What can hang from each mark:
dupek: fopas
fopas: pize
dezez: nolim zozip
moki: zozip
nolim: dezez garoz
kubizag: garoz
simo: garoz
zozip: dezez moki
pize: fopas
garoz: kubizag nolim pize simo

Known rows, with every way that one mark hangs from another:
[dezez [nolim [garoz kubizag]] [zozip moki]]: [-17  32   6  69  12  54 -13 -19  20  23  10   1   3 -17 -16  29   2   9
 -44  -2  18 -17 -15   7  19 -30  -4  63 -14   1  -3   9 -18  15  48  35
  41  24 -24 -18 -69]
[nolim [garoz kubizag pize]]: [-18   8  16   2  26 -17  -2  25   9  17 -11  24  -6   9   0   7 -13 -45
 -17 -11 -10  -9 -32 -32 -27   4 -23  -1 -19  -1   1 -13  -1  13   3  -5
  17 -33   1   4  15]
[garoz kubizag [nolim dezez]]: [ 36 -34  25 -25  35 -16 -19  26   1  -9  -3   7 -13   5 -27  18  -2 -19
  -3  -3  -5  13  30 -29  12 -11 -20 -42 -32 -21  24 -18  -5 -38 -37 -10
  -1   7  20  37   6]
[zozip [dezez nolim] moki]: [ 11  -1  20  34 -17   9  10 -47   0 -21  39 -21 -16   3  -2 -23  -2  15
  48   3  69  -8 -17  23  20 -31 -24  36 -18 -16  -2  39  -6   4  -1  19
   9  -9  21 -27 -11]
[moki [zozip [dezez [nolim [garoz kubizag]]]]]: [-62  18  29  43  39   5  28 -10 -30  12  24   2  -1   2 -27  31   9  -2
  31 -14  33 -14   3   5  20   3 -24  29 -23   9  17  -4 -15  22  23  -8
  54 -37 -14   4  -8]
[nolim [dezez [zozip moki]] [garoz pize]]: [ 20  67   7   9   2   7  -4  -8  13  24 -34   1  27  -8  37  23  25 -11
 -14   5 -12  14 -41  10 -10  -5 -25   8   2 -19  20  -8 -11  16  41   3
  12  21 -45   9 -16]
[nolim dezez]: [ 17 -14  19  10 -29 -24  -6 -13   1 -17  22 -17  -7 -20  -6 -32  10 -23
  28  17  29   6   9 -11 -13  -3 -46 -50 -11   3  11   3   2 -24 -27 -52
 -13  -4  20  10  16]
[zozip [dezez [nolim [garoz kubizag simo]]]]: [-20 -21   2  54  31 -33   6 -15 -14  16  23   2   1 -11 -21  -1 -10  23
  33 -19 -22 -25  13  20  11  10  16  34   6  15  37  24  19   3 -20  10
  50 -34  17 -13 -33]
[kubizag [garoz nolim simo]]: [ -1 -20 -19 -57 -31 -50  -2  -4  -2   4  -6  27 -16  -4  12 -23 -18  12
 -17 -10  -5  -3  18   9   6  20  36  -1  29  -1 -47  42  23 -20  -8  10
 -33   6   7  12 -15]
[nolim [dezez zozip] [garoz [pize fopas]]]: [ 13  35 -20  12   0  42  13  20 -36  21  -7   0  14   3   7  19  27 -10
  30  11 -26   6  -6 -24 -29  18 -29 -22  37   0  20 -14 -35   9  27 -59
   7  41 -40   4  41]
[simo [garoz [nolim dezez]]]: [ 17 -18  -3 -27  -7   9  -4  10  26  -2   6  -2 -17 -25 -11 -21  -9 -24
 -17 -11  29  22  27  -3  30  20 -27 -52   5   2   1 -18   3 -29 -22 -15
 -33  -5   9   0  11]
[garoz kubizag [nolim [dezez zozip]]]: [ 26 -24   5  -8  41  13  13  36   2 -13 -20   7 -14  -8 -18  44   4 -10
  -7  16  -1   6  32 -16  11 -17   8 -30 -29 -11  35 -13 -19 -45 -13  -1
  -1  48   9  29   0]
[zozip moki]: [ 25   2  26 -10 -38 -15 -17 -38  14 -11  12 -27  -8   0   2 -25  -6  -5
  -4  11  46 -10 -18   1  -5 -24 -39   5 -12 -12 -17  12  13 -16   0   3
 -18  -9  14 -13  -4]
[nolim [dezez zozip] garoz]: [  4  15  -3  36 -26   6  25  -1   2  21   0   6  10 -36   3  -7  27 -19
 -18  19  15  -8  10  -5  -8  13 -36 -30  18  17  24 -11 -11 -19  22 -60
  12  22  -7   9 -12]
[moki [zozip [dezez nolim]]]: [-45  -5  22  13 -23  10  32 -32 -32 -26  34 -22 -16  -1 -12  -3   4  11
  58  17  74  -9   5  27  14  -7 -17   8 -22   0  -7  11 -23   7  10 -17
   4 -23  18  -9  15]
[moki [zozip [dezez [nolim [garoz pize]]]]]: [-72  42  16  -2   5  13  32  -8 -38   3  11   5  20  13  11   4  17  -3
  40   0  34   4 -24  23   4   3 -17  29  -6  -4  -1   8 -17  50  47 -13
  34 -41 -28  -7  29]
[zozip dezez]: [  9 -38  19  -5 -19 -28  49  -8   3 -17  23  -4 -37  -2 -13 -28  -4 -12
  69   9  61 -23 -16   1  -9   7 -20 -27 -11   5   6  28   6 -38 -26 -34
 -12 -17  46 -16  42]
[simo [garoz nolim]]: [  1 -40  -5 -40 -27  21  12   9  47   1  12  -1 -33  -1 -15 -30  -8 -24
 -43 -14  49   1  14  -6  25  12  -6 -17  11  12 -40 -16  17 -23 -14  -3
 -36  -9  22 -20  18]
[kubizag [garoz nolim pize simo]]: [-15  -2 -24 -84 -10 -43   0  10  -6  -3 -29  38  -1  17  36  -4 -20   2
  -4 -11 -40   8  -7  11  -4  14  48  -1  16 -15 -54  31  22   3   3  29
 -32   1   3  14   9]
[simo [garoz kubizag nolim [pize fopas]]]: [ 10 -19 -19 -44  44  60   3  52  10   4  -5   1 -28  46 -21  25 -22 -24
  -3 -29  -2  21   8 -39  10   3  13 -13   7  14 -20 -38  -6  10 -18  21
 -41   3   0  -9  52]
[garoz kubizag nolim [pize fopas] simo]: [ 27 -34  -8 -56  40  -5 -33  42 -30 -18  -6  -3  -2  55 -14  37 -17  13
  12  -7 -72   7  22 -13 -10  -2  49   6   9 -14   1 -24   8  18 -42  22
 -27  10   3  25  31]
[zozip [dezez [nolim garoz]] moki]: [  1  18  10  42  -7   1   5 -43  -2  21  30  -8   0 -11   5 -32   9  -2
  31  -2  49 -10 -18  27  36 -15 -45  45   4 -19   1  38   0  13  25   5
  40 -18 -10 -31 -28]
[nolim garoz]: [-17  -8   6  12 -42 -17  -2 -10  10  20  22  13  -5 -15 -10 -42   4 -35
 -20   3  33 -20  -1 -13 -18   7 -44 -10  20  18 -27   7   6 -10   4 -41
  17 -17   9 -16   5]
[simo garoz]: [-18 -25  -8   2 -40  19  29 -14  44  -3  22 -11 -35 -17 -18 -47 -10 -18
 -10  -6  69  -4 -12  -6   1  19 -24 -34   6  42 -30 -10  27 -20 -21 -12
 -33 -30  26 -37  19]
[dezez [nolim [garoz pize]] zozip]: [-45  15 -15  34 -24  53  23   8   4   1   5  10  18 -18  13 -17  13  -5
 -36  15  15  -9 -15  -3  -6  -7   4  39   7  20 -29   8 -41  43  35  -1
  20  20 -13 -30   9]
[dupek fopas]: [ 12 -38  12 -18 -45  24   3 -20  28 -17  46 -44 -21 -10 -22 -51  -9   8
  36  19  44 -17   2 -15 -16   5 -36 -41 -26  20 -29 -20 -30 -23   2 -53
  -9 -24  23 -52  55]
[zozip [dezez [nolim [garoz kubizag]]] moki]: [ -5  28  21  58  36   7  -3 -27   3  20  15   3  -9  -6 -14   6  -2   3
  22 -25  26 -19 -21  11  26 -18 -30  41 -16  -8  29  30  -2   5  17  32
  53 -27  -9 -21 -43]
[dupek [fopas pize]]: [-10 -42  -3 -11 -35  39  14 -17  32 -43   8 -42 -11  -8 -15 -69 -15  46
  30  31  54 -13   0 -14  -8  18 -36 -41 -30   8 -19 -11 -25  63   2 -49
 -21 -20  16 -63  59]
[dezez nolim zozip]: [-29 -19 -12  40 -52  56  27 -14   7 -25  28  -8 -15 -21  -9 -17   3   9
 -14  24  62 -18   7  -1   6 -21  -2  25 -12  31 -33   8 -39  -6  12  -9
  -8  39  26 -34 -10]

Rows:
[-37   0 -14  22 -18 -18 -20 -12 -11   7  13   0  30   4  17 -25   0   8
 -31   0 -30  -2  -3  22  -7   4  10  41  16  12 -30   5   8  34   4  13
  13 -27 -11  -9 -17]
[dezez [nolim [garoz pize simo]]]
[ -5  12   2  43 -38  57   1 -42  16 -12  20 -23  -1 -14   8  -6   4  27
 -27  20  58  -8  -8  22  12 -43  -3  48 -15  -6 -29  16 -26   1  18  29
  -7  44   1 -34 -42]
[dezez nolim [zozip moki]]
[-43  21   9  31 -13 -29  16 -43 -42  11  29 -18  27  -7  -3   0  17  37
  34   1  11 -15  18  47  17  27  16  28  16  15   5  10  16  18  23  -9
  29 -39 -17   1 -19]
[moki [zozip [dezez [nolim [garoz simo]]]]]
[ 53  16  13 -10  42  14 -22   9   8   5 -29  -1 -10  12  -3  55   4   4
 -21   6  -9  18  11  -6  28 -31   8   1 -34 -33  39  -9 -10 -29  15  42
   1  49 -10  29 -32]
[garoz kubizag [nolim [dezez [zozip moki]]]]
[ 37 -14 -11 -24 -15  14  17  16   0 -14 -16  -5  -4 -12   1  10  14  -4
  -5  22   8   5  30   2   8  -7  -2 -38 -18  -6   4  -6 -25 -34  -3 -23
 -13  55   8  21  11]
[garoz [nolim [dezez zozip]]]
[  4   6 -12   0  28  -3 -26  20 -33  16   1  -5  14  31 -17  24 -11   7
   6 -21 -69 -13  -2 -19 -36  13  22   8  31  19   9 -18  19  21 -18  -2
   4 -26 -11   1  12]
[nolim [garoz kubizag [pize fopas] simo]]
[  7 -19 -16 -25 -28  -8 -12  -3 -33 -20  12 -21  10  28   6  -5  -5  16
  30   5 -36   2  -2   4 -37   7  27  -8  29   9 -20  -7   4   7 -28 -12
 -37  -4  15  -4  52]
[garoz [pize fopas] simo]
[ 35  -6 -15 -45   6 -17  12  25 -11 -23 -43  -2  21  16  30  23   9  20
  -5  21 -60  23  19  31   2  -2  54 -16  -3 -12  11 -11  -2  -9 -11  20
 -33  30  -2  38  11]
[garoz [nolim [dezez zozip]] pize simo]
[-13  43  -4  56 -31  55  -6 -35  21  24  20 -11  17 -25   3 -16  13  14
 -62  13  40 -15  -6  12  17 -18 -14  55  14   5 -33  15 -22  24  51  12
  31  27 -23 -38 -60]
[dezez [nolim garoz] [zozip moki]]
[ 33  54   7  44 -17   8  -6 -27  15  32 -18  -9  25 -30  13   3  29   3
 -24  12  12  -4 -12   7   2  -5 -33  -1  15 -11  23  -4   5 -18  32 -16
  19  22 -30   1 -38]
[nolim [dezez [zozip moki]] garoz]
[-48  13 -14  49  20  52  14  26   3   5 -10  12   4  -1  -6  19  -7 -21
 -37  -1   2  -5 -19 -17  -7 -14  14  42 -16  17 -11  -3 -37  27  31  25
  32  16  -8 -21 -12]
[dezez [nolim [garoz kubizag pize]] zozip]
[  3 -39   5 -58  33 -38 -23  38   5 -25 -28   8  -4  41   1  29 -26   5
 -18  -7 -52   5  10  -1  -9 -13  59  18 -28  -6  -4 -23  15  -9 -38  54
 -16 -16  24  25  13]
[garoz kubizag nolim pize simo]
[  8 -18  -2  -8  26  -3 -29   9 -30 -19  -2 -14  -7  42 -18  35 -24  14
  32 -16 -54  -4  -8 -17 -37  -1  38  -7   5  12  11 -11  14  15 -37  21
 -26  -7  13  14  32]
[garoz kubizag [pize fopas] simo]
[ 36 -42   9 -28  42 -58 -42  15 -13 -12 -13  -3  13  16 -19  26 -10  13
  -8  -9 -45  13  50  12   8   1  34 -30 -20 -16  38 -17  24 -30 -45  13
 -15   5  17  45 -22]
[garoz kubizag [nolim dezez] simo]
[ 13  18  -3   5  -1   6 -23  19 -41  14   8  -1  20   6   3  -6  23 -32
  39   6 -23  12  -1 -34 -30  21 -51 -39  37  -9  14 -18 -12  30   6 -70
  11   1 -43   9  47]
[nolim dezez [garoz [pize fopas]]]
[ 39  35  11  19 -19  20   1 -30   9  -7  -7 -21   4 -15  13   2  12  19
   6  24  32   5 -23  11   0 -26 -25 -14  -9  -7  23  -7  -5 -28  11   0
 -15  32  -8   6 -16]
[nolim [dezez [zozip moki]]]
[-14   2   5   1  31 -46 -18  10   8  16 -22  12  11  18   3  12 -11 -11
 -17 -26 -54 -12 -16  -5 -30  13  29  15   3   7  12 -14  29   7 -12  24
  13 -41  -4   8   1]
[nolim [garoz kubizag pize simo]]
[ 22   3 -11 -38 -11 -60 -21  -9 -12   0 -17  20  10 -15  19  -6  -5  11
   2   0 -29  16  37  16  11  22  26 -41  21 -15  -5  35  36 -15 -11 -11
 -28  13  -4  28 -25]
[kubizag [garoz [nolim dezez] simo]]
[-29   6 -11 -40 -28 -44  16 -13   2   2 -26  27 -10   8  38 -16 -21   7
  25  -8 -14   1 -36   9 -30  19  36 -10  17  13 -34  41  20   5  -1  17
 -41 -20  11  -2   9]
[kubizag [garoz pize simo]]
[  4 -19   8 -12  24  32 -14  26 -22 -15   7  -5 -30  37 -19  18 -13 -18
  47 -10  -5  -3 -15 -41 -31 -12  -3 -21  -2   6   5 -19 -14   6 -18  -4
 -23   6  19   1  51]
[garoz kubizag [pize fopas]]
[ -3  43 -17  48 -31  21 -16 -44  11  20  13 -21  35 -19  14  -5  15  46
 -63   5  -7 -14   1  48  18 -17  27  73  26  13 -12  17   2  12  34  45
  25  17 -37 -28 -80]
[dezez [nolim [garoz simo]] [zozip moki]]
[ 47  22   5 -17 -10  17  -7  -3  16  -5 -17 -12   3  -7  15  23  15  22
 -20  19   7  17  19  14  24 -27  -3  -5 -12 -30   7  -2 -15 -18  15   9
 -15  56 -12  20 -26]
[garoz [nolim [dezez [zozip moki]]]]
[-23 -19  -2   1  27  23  21  22  46  -1 -10   2 -39   4 -12  -5 -24 -31
   1 -23  22   6 -42 -19 -13   3   1 -18 -25  28   0 -19  11  -7 -22  29
 -26 -41  26 -20  36]
[simo [garoz kubizag pize]]
[-19  49 -11  33 -21  55  -2 -19  18  14  -7  -1  21   0  30  -2  21  -1
 -38  12  14   1 -38  13  12 -29  -2  76   3 -11 -29  10 -23  42  41  31
  24  17 -37 -27 -27]
[dezez [nolim [garoz pize]] [zozip moki]]
[-32  -9 -22  63   6  24   4 -10  -4  13  12  -9  14 -12 -19  19  -5  29
 -48  -5 -25 -22  22  11  10   6  44  47   4  32   6  11  -5   2   1  25
  35  20 -10 -12 -60]
[dezez [nolim [garoz kubizag simo]] zozip]
[ 34 -18  -1 -13  34 -22 -11  22   0 -16 -30  -9   2   4 -12  49   1  28
 -16   0 -54   2  37   4  17  -5  50 -17 -16  -2  46 -11   7 -39 -25  24
 -11  37  12  39 -32]
[garoz kubizag [nolim [dezez zozip]] simo]
[-22   0 -12 -77 -17 -11  17  33   5  -6 -24  46 -22  16  31 -18 -11 -35
  -2  -2   8  15 -19 -25  -3   8   5  -8   0 -15 -58  39 -12  14   8   1
 -32   8   3   9  33]
[kubizag [garoz nolim pize]]
[ -7  35  12  25   6   6   7 -22  -2  13   8   3  15   5  23 -20   3   2
  37  -5  17   4 -41  18  14 -17 -30  59   5 -28  -1  29  -5  43  25  22
  31 -30 -17 -25  -3]
[zozip [dezez [nolim [garoz pize]]] moki]
[  3 -37  19 -57  34  -7  -3  46   8 -18 -23  23 -24  37  -3  17 -16 -34
 -14  -6  -9   7  -2 -29  -7 -14   9  -1 -40 -20 -13 -17 -20   2 -24  33
 -18   1  18  10  35]
[garoz kubizag nolim pize]
[-36   1  -3  14 -23  21 -10   3  -3   3  14  10  14  -9   8 -40   2 -28
 -24   3  10  -3 -14  -6  -8  -4 -31  31   0   6 -37   6 -19  44   9  -5
  22 -22 -14 -23  12]
[dezez [nolim [garoz pize]]]
[-11  13 -33 -30 -24 -15   0  -8 -35   4  -4  10  -4  15  21  -1 -18  12
  51 -11 -30   8 -18 -10 -32  30  33 -23  42   6 -34  30  15  16  -5  -7
 -40  -3  -4   0  28]
[kubizag [garoz [pize fopas] simo]]
[ 11   7   5  23 -17 -67 -20 -25  -9  17   7  -7  29 -31   0 -22   7   8
  -4   0 -32 -10  17  13 -13  29 -13 -30  22  11  24  -8  34 -16 -14 -42
   5 -24  -6  20 -26]
[nolim dezez [garoz simo]]
[ 26  51  14  49  35   3  -7 -14  18  31 -20   1  11 -25  -9  38  12  -2
 -19  -1 -10  -2 -13 -10   1 -11 -31   3 -12 -11  53 -11  -6 -15  29  -1
  35  20 -32  18 -59]
[nolim [dezez [zozip moki]] [garoz kubizag]]
[ 14  18  13  17  49 -57 -31  10 -12  12 -29   8  30   4   2  23  -5 -15
  -2  -9 -72   9 -11  -6 -25  15  10 -20  -7  -2  49 -25  31   5 -13  10
  19 -37 -17  33 -15]
[nolim dezez [garoz kubizag pize simo]]
[ 17   9 -39 -25  -9 -21  20  -1 -10   5 -39  23   9 -24  22  15   0  26
 -11   3 -36   8  32  16   9  21  52 -31  21  -1  -1  32   6 -25   9   1
 -30  54  -8  30 -26]
[kubizag [garoz [nolim [dezez zozip]] simo]]
[ 48 -12 -15 -53  10 -23 -46  27 -45 -21  -7 -19  29  32   6  18   3  22
  38   0 -64  30  38   4  -7  10  27 -33  25 -22   9 -19  12  14 -24  -5
 -33  14 -16  33  44]
[garoz [nolim dezez] [pize fopas] simo]
[ 20 -22   7  -6  40   5  -6  29  39  10 -11  -2 -26  -5 -28   8 -16 -20
 -19 -17   9  21  26 -17  33  13 -20 -35 -11   1  26 -28  15 -24 -24   9
 -13  -6  22  13   0]
[simo [garoz kubizag [nolim dezez]]]
[ 14 -12 -18 -13   1  41  34  23  39   7 -12  -4 -16 -26  -8   1  11  -7
 -35   6  28  22  29  -1  30  14   3 -41  12  14   0 -25 -12 -35  -1 -11
 -32  40   8   3   7]
[simo [garoz [nolim [dezez zozip]]]]
[-38   0   9  32  47   4  28  19  -6   6   4  20  -8  10  -7   6 -14 -18
  43 -13   1  -4 -32  -6   8  -3 -14  28 -20  -4  25  12 -17  29  -1   4
  42 -31   9 -16  12]
[zozip [dezez [nolim [garoz kubizag pize]]]]
[ 24 -22  11 -54   2 -19  -6  32  -4 -21 -13  12   1  16  17  -4   5 -31
  10  16  -7  33   6  -6   5  -7 -15 -34 -12 -34  -6 -14 -11  -2 -16 -16
 -23   7   3  27  46]
[garoz [nolim dezez] pize]
[ -7 -17   7  20  11 -42 -19  -1  10  22   7   3   3 -10 -24  -1 -12  -8
 -30 -22 -30 -28  10  -9 -15  11  13  -1   0  23  10  -8  39 -21 -12   3
  19 -38   5  11 -35]
[nolim [garoz kubizag simo]]
[  1  32  -5  13  -5   7  32  15   1  16 -29  11  21 -16  24   4  28 -19
   1  17 -11   3 -22  -9 -23  14 -25 -24   7   4  22 -12 -16   4  25 -39
  12  11 -17   4  18]
[nolim [dezez zozip] [garoz pize]]
[ 20 -58   7 -38  17 -37 -29  15  10  -9  -3  -2 -10  24 -23  18 -16  11
 -24 -13 -33  -5  35  -2   2  -3  48   0 -19  -5   3 -11  22 -32 -43  34
 -14 -10  23  26 -15]
[garoz kubizag nolim simo]
[-16 -13 -13  43 -14 -34  15 -28 -13   6  35  -4  18 -18  -8 -36  -1  25
  23  -9  -2 -18  13  32  14  18  10  28  27  15   6  37  24  -4 -19  -6
  28 -26   8 -27 -23]
[zozip [dezez [nolim [garoz simo]]]]
